What can hang from each mark
Z_550: Z_837
Z_185: Z_375 Z_837
Z_837: Z_185 Z_743 Z_940
Z_743: Z_837
Z_940: Z_633 Z_837
Z_375: Z_129 Z_185
Z_633: Z_940
Z_129: Z_375

Known rows, with every way that one mark hangs from another
[Z_550 [Z_837 Z_743]]: [ 1.90  0.16  1.57  0.95 -0.35 -2.05 -0.95 -0.34 -0.92  1.62 -0.28  1.75
  0.67  0.08 -0.24 -0.36  0.13  1.54]
[Z_185 [Z_375 Z_129] [Z_837 Z_743 [Z_940 Z_633]]]: [-5.43 -0.11  0.34 -1.06 -0.21 -0.28  0.61  0.19  1.37  1.02 -0.33 -0.65
  0.43 -0.69  1.12  0.58 -0.27 -1.46]
[Z_743 [Z_837 [Z_185 Z_375] Z_940]]: [ 0.09 -0.72 -1.12 -1.35  2.86  0.90 -0.67 -0.64 -1.31 -1.79 -0.59 -0.83
  0.17  0.28  0.19 -0.11  1.06  0.98]
[Z_940 Z_633 [Z_837 Z_743]]: [ 3.12 -0.60 -0.63 -0.73 -1.62 -0.56  0.09 -0.75 -0.48  1.18  0.86 -0.12
 -0.77 -0.57 -0.19 -0.12  0.41 -0.04]
[Z_375 Z_129 [Z_185 Z_837]]: [-1.21  0.55 -0.58  3.32 -0.87  0.41 -2.15 -0.40  1.50  0.90 -1.15  1.02
 -0.01 -0.32  1.36  0.59  1.33  0.70]
[Z_837 Z_940]: [ 4.63  0.65  0.55  1.93  2.24 -0.63 -0.03  0.49  0.38 -0.07 -1.27 -0.02
 -0.20 -0.40  0.55 -0.06  0.26  1.98]
[Z_129 [Z_375 [Z_185 [Z_837 Z_743 Z_940]]]]: [-0.82  2.23  0.91  0.55  1.19  0.41 -0.31 -0.07  1.52 -0.65  0.80  1.55
  0.18  0.03 -0.72  0.12  0.48 -1.10]
[Z_837 [Z_185 Z_375] Z_940]: [-0.79 -0.66 -0.28  0.06  2.07  0.63  0.78  0.58 -1.04 -1.26 -0.35 -0.82
  0.19  0.60 -0.20 -0.20  0.07  0.68]
[Z_633 [Z_940 [Z_837 Z_185 Z_743]]]: [ 0.57 -1.44 -0.72  0.44 -1.07 -0.18 -0.01 -0.81 -2.43 -1.38  0.47  0.49
 -0.13  1.32 -0.10 -0.69 -0.62 -0.29]
[Z_550 [Z_837 Z_185 Z_743 Z_940]]: [ 2.56  0.68  2.66  0.30  0.40 -1.98  0.42 -0.27 -0.58  0.07  0.23  1.03
  1.14  0.31 -0.79 -0.41 -1.51  0.64]
[Z_550 [Z_837 [Z_185 Z_375]]]: [-1.80 -1.59 -0.21 -0.65 -0.08  0.27 -0.94  0.71 -2.41  0.24 -0.36  0.51
  0.47  1.33 -0.45 -0.24  0.41  0.57]
[Z_185 [Z_375 Z_129] Z_837]: [-6.20 -1.44 -1.22  1.56 -0.06  0.30 -1.51 -0.21 -0.71  1.49 -1.60  0.93
  0.33  0.70  1.75  0.62  1.96  0.19]
[Z_375 [Z_185 Z_837]]: [ 2.48  0.41 -0.84  2.91  0.17  0.46 -1.39  0.62  0.93  0.76 -0.37  1.04
 -0.78  0.20  0.33  0.36  1.69  0.88]
[Z_129 [Z_375 [Z_185 [Z_837 Z_743 [Z_940 Z_633]]]]]: [ 0.89  2.25  0.14 -1.41 -0.23  1.07  0.41  0.79  2.56 -0.17  0.99 -0.01
 -0.69 -0.71 -0.97  0.30 -0.21 -1.59]
[Z_129 [Z_375 [Z_185 Z_837]]]: [-0.04  0.88 -1.37  1.16 -0.05  1.67 -1.68  0.51  0.49  0.23 -0.33  1.71
 -0.76  0.67 -0.35  0.31  2.04  0.04]
[Z_550 [Z_837 Z_743 [Z_940 Z_633]]]: [ 4.51  0.96  2.15 -1.47 -0.22 -1.60  0.40  0.88  1.04  0.92 -0.06 -0.44
  0.08 -1.12 -0.33 -0.14 -1.67  0.20]
[Z_550 [Z_837 Z_185 Z_743 [Z_940 Z_633]]]: [ 4.10  0.73  1.87 -1.68 -1.06 -1.35  1.11  0.69  0.40  0.44  0.49 -0.55
  0.29 -0.41 -1.08 -0.22 -2.21  0.11]
[Z_633 [Z_940 [Z_837 [Z_185 Z_375] Z_743]]]: [-4.41 -2.42 -1.39 -1.04 -0.38  0.76  0.04 -0.49 -3.25 -2.09  0.99 -0.01
  0.04  1.70 -0.09 -0.76 -0.20 -1.35]
[Z_129 Z_375]: [ 1.16  0.38 -1.25  0.61  0.35  0.96 -0.97 -0.09 -1.07  0.51 -1.29  1.14
 -0.42  0.49 -0.34 -0.17  1.60  1.81]
[Z_633 [Z_940 [Z_837 Z_185]]]: [ 2.49 -1.97 -1.67  0.54 -0.63  1.03 -0.76  0.11 -2.69 -1.54 -0.53  0.05
 -0.74  1.56  0.46 -0.42 -0.21  0.20]
[Z_129 [Z_375 [Z_185 [Z_837 [Z_940 Z_633]]]]]: [ 2.78  1.71 -0.84 -1.25  0.18  2.10 -0.31  1.71  2.29 -0.42  0.05 -0.50
 -1.31 -0.47 -0.38  0.56  0.29 -1.21]

Rows
[-0.29  1.90  0.97  0.81 -1.15 -0.25 -0.06 -0.04  3.70  0.45  0.06 -0.66
  0.10 -1.69  0.72  0.57 -0.87 -0.96] | [Z_375 Z_129 [Z_185 [Z_837 Z_743 [Z_940 Z_633]]]]
[ 1.13  1.74 -0.23  0.75  1.63  1.49 -0.99  0.80  1.24 -0.82 -0.22  1.08
 -0.46  0.28 -0.15  0.36  1.02 -0.67] | [Z_129 [Z_375 [Z_185 [Z_837 Z_940]]]]
[-2.63 -0.17  0.75 -0.07  1.70 -0.48  1.53 -0.28 -0.81 -1.03  0.62 -0.34
  0.86  0.40 -0.76 -0.42 -0.36  0.22] | [Z_837 [Z_185 Z_375] Z_743 Z_940]
[-2.39 -1.90 -1.48 -2.59 -1.68  0.66  0.89 -0.51 -1.88  0.03  1.74 -0.78
 -0.29  0.48 -0.89 -0.25  0.29 -1.40] | [Z_940 Z_633 [Z_837 [Z_185 Z_375] Z_743]]
[-7.19 -0.11  1.01  1.07  1.18 -0.96 -0.15 -0.75  0.33  0.63 -0.51  0.83
  1.19  0.02  1.38  0.43  0.38 -0.96] | [Z_185 [Z_375 Z_129] [Z_837 Z_743 Z_940]]
[-1.26 -0.13  0.01 -2.00  0.30  0.18  2.25  0.54  0.13 -0.66  0.82 -1.86
  0.02 -0.36 -1.01 -0.27 -1.10 -0.26] | [Z_837 [Z_185 Z_375] Z_743 [Z_940 Z_633]]
[ 5.22  1.13 -0.33  0.36  0.43  0.82 -0.01  1.97  2.78  0.08 -0.08 -1.15
 -1.36 -1.01  0.25  0.60 -0.12 -0.43] | [Z_375 [Z_185 [Z_837 [Z_940 Z_633]]]]
[ 5.15  0.16 -0.34  0.16  0.47 -0.17  0.41  1.78  1.24  1.34 -0.97 -0.61
 -1.28 -0.34  0.72  0.64  0.00  0.14] | [Z_185 [Z_837 [Z_940 Z_633]]]
[-6.16 -1.68 -1.36 -1.98 -2.79  0.71  0.23 -1.53 -1.27  0.17  0.97 -0.82
  0.45 -0.06  0.10 -0.03 -0.06 -1.45] | [Z_940 Z_633 [Z_837 [Z_185 [Z_375 Z_129]] Z_743]]
[ 2.60 -0.88 -0.90 -1.05 -2.51 -0.25  0.82 -0.99 -1.01  0.70  1.29 -0.23
 -0.50  0.09 -0.91 -0.23 -0.22 -0.21] | [Z_940 Z_633 [Z_837 Z_185 Z_743]]
[ 3.88  0.88  0.57 -0.53 -0.52 -0.71  2.16  0.23  1.02  0.12  0.36 -1.23
 -0.16 -0.69 -0.99 -0.23 -1.53  0.82] | [Z_837 Z_185 Z_743 [Z_940 Z_633]]
[-2.49 -0.28  1.94 -1.25  1.06 -1.08  0.50  0.12 -1.28 -0.66  0.73  0.42
  1.26  0.66 -0.84 -0.44 -1.00 -0.45] | [Z_550 [Z_837 [Z_185 Z_375] Z_743 Z_940]]
[ 3.27  0.63  0.55  0.05  0.02 -1.25  1.18  0.83  1.53  1.57 -0.05 -0.11
 -0.56 -0.55  0.18  0.40 -0.46 -0.25] | [Z_185 [Z_837 Z_743 [Z_940 Z_633]]]
[ 1.04 -1.17 -0.57  0.70 -0.17 -0.45 -0.72 -0.57 -1.94 -0.92  0.03  0.69
 -0.41  0.67  0.60 -0.56 -0.08 -0.11] | [Z_633 [Z_940 [Z_837 Z_743]]]
[-4.63  0.03  0.31 -1.58 -0.72  0.27  1.48 -0.45  0.82 -0.47  0.03 -1.79
  0.72 -0.86  0.04 -0.04 -1.39 -0.51] | [Z_837 [Z_185 [Z_375 Z_129]] Z_743 [Z_940 Z_633]]
[ 4.38  1.19  0.81 -0.27  0.36 -1.03  1.35  0.47  1.54  0.53 -0.08 -1.10
 -0.35 -1.39 -0.25 -0.15 -1.01  0.92] | [Z_837 Z_743 [Z_940 Z_633]]
[-1.95 -0.46 -1.45 -2.95  0.49  1.66 -0.71 -0.79  0.36 -1.32 -1.19 -2.33
  0.19 -0.91  0.95  0.31  0.08  0.31] | [Z_743 [Z_837 [Z_185 [Z_375 Z_129]] [Z_940 Z_633]]]
[-5.46 -1.22 -1.30  0.96 -0.63  0.92 -0.63 -0.73 -1.32 -0.01 -1.31 -0.26
  0.75  0.55  0.63 -0.01  0.87  1.24] | [Z_837 [Z_185 [Z_375 Z_129]]]
[-1.96  1.92  1.63  2.90  0.34 -0.88 -0.70 -0.87  2.67  0.02 -0.11  0.94
  0.84 -0.93  1.00  0.37 -0.21 -0.44] | [Z_375 Z_129 [Z_185 [Z_837 Z_743 Z_940]]]
[-2.26 -2.39 -1.84 -0.30  0.18  1.04 -0.47 -0.58 -3.00 -0.66  0.62  0.30
 -0.20  1.42 -0.10 -0.20  1.50 -0.41] | [Z_940 [Z_837 [Z_185 Z_375]]]
[ 0.89 -0.96 -0.19  0.98 -1.03 -0.91  0.07 -1.89 -1.98  0.24  1.10  1.31
  0.29  0.84 -0.66 -0.37  0.52  0.36] | [Z_940 [Z_837 Z_185 Z_743]]
[ 6.61  0.48  1.18 -1.27  0.21 -0.49 -0.34  1.87  0.80  0.72 -0.92 -0.90
 -0.52 -0.85  0.23  0.11 -1.19  0.64] | [Z_550 [Z_837 [Z_940 Z_633]]]
[ 1.63  1.70  1.50  2.28  1.41 -0.91  0.00  0.09  1.97 -0.14  0.71  0.94
  0.05 -0.44 -0.04  0.13  0.15 -0.38] | [Z_375 [Z_185 [Z_837 Z_743 Z_940]]]
[-7.30 -0.78 -0.41  0.89 -0.98 -0.19  0.17 -1.71 -1.17  0.18 -0.28  0.28
  1.43  0.29  0.11 -0.25  0.39  0.74] | [Z_837 [Z_185 [Z_375 Z_129]] Z_743]
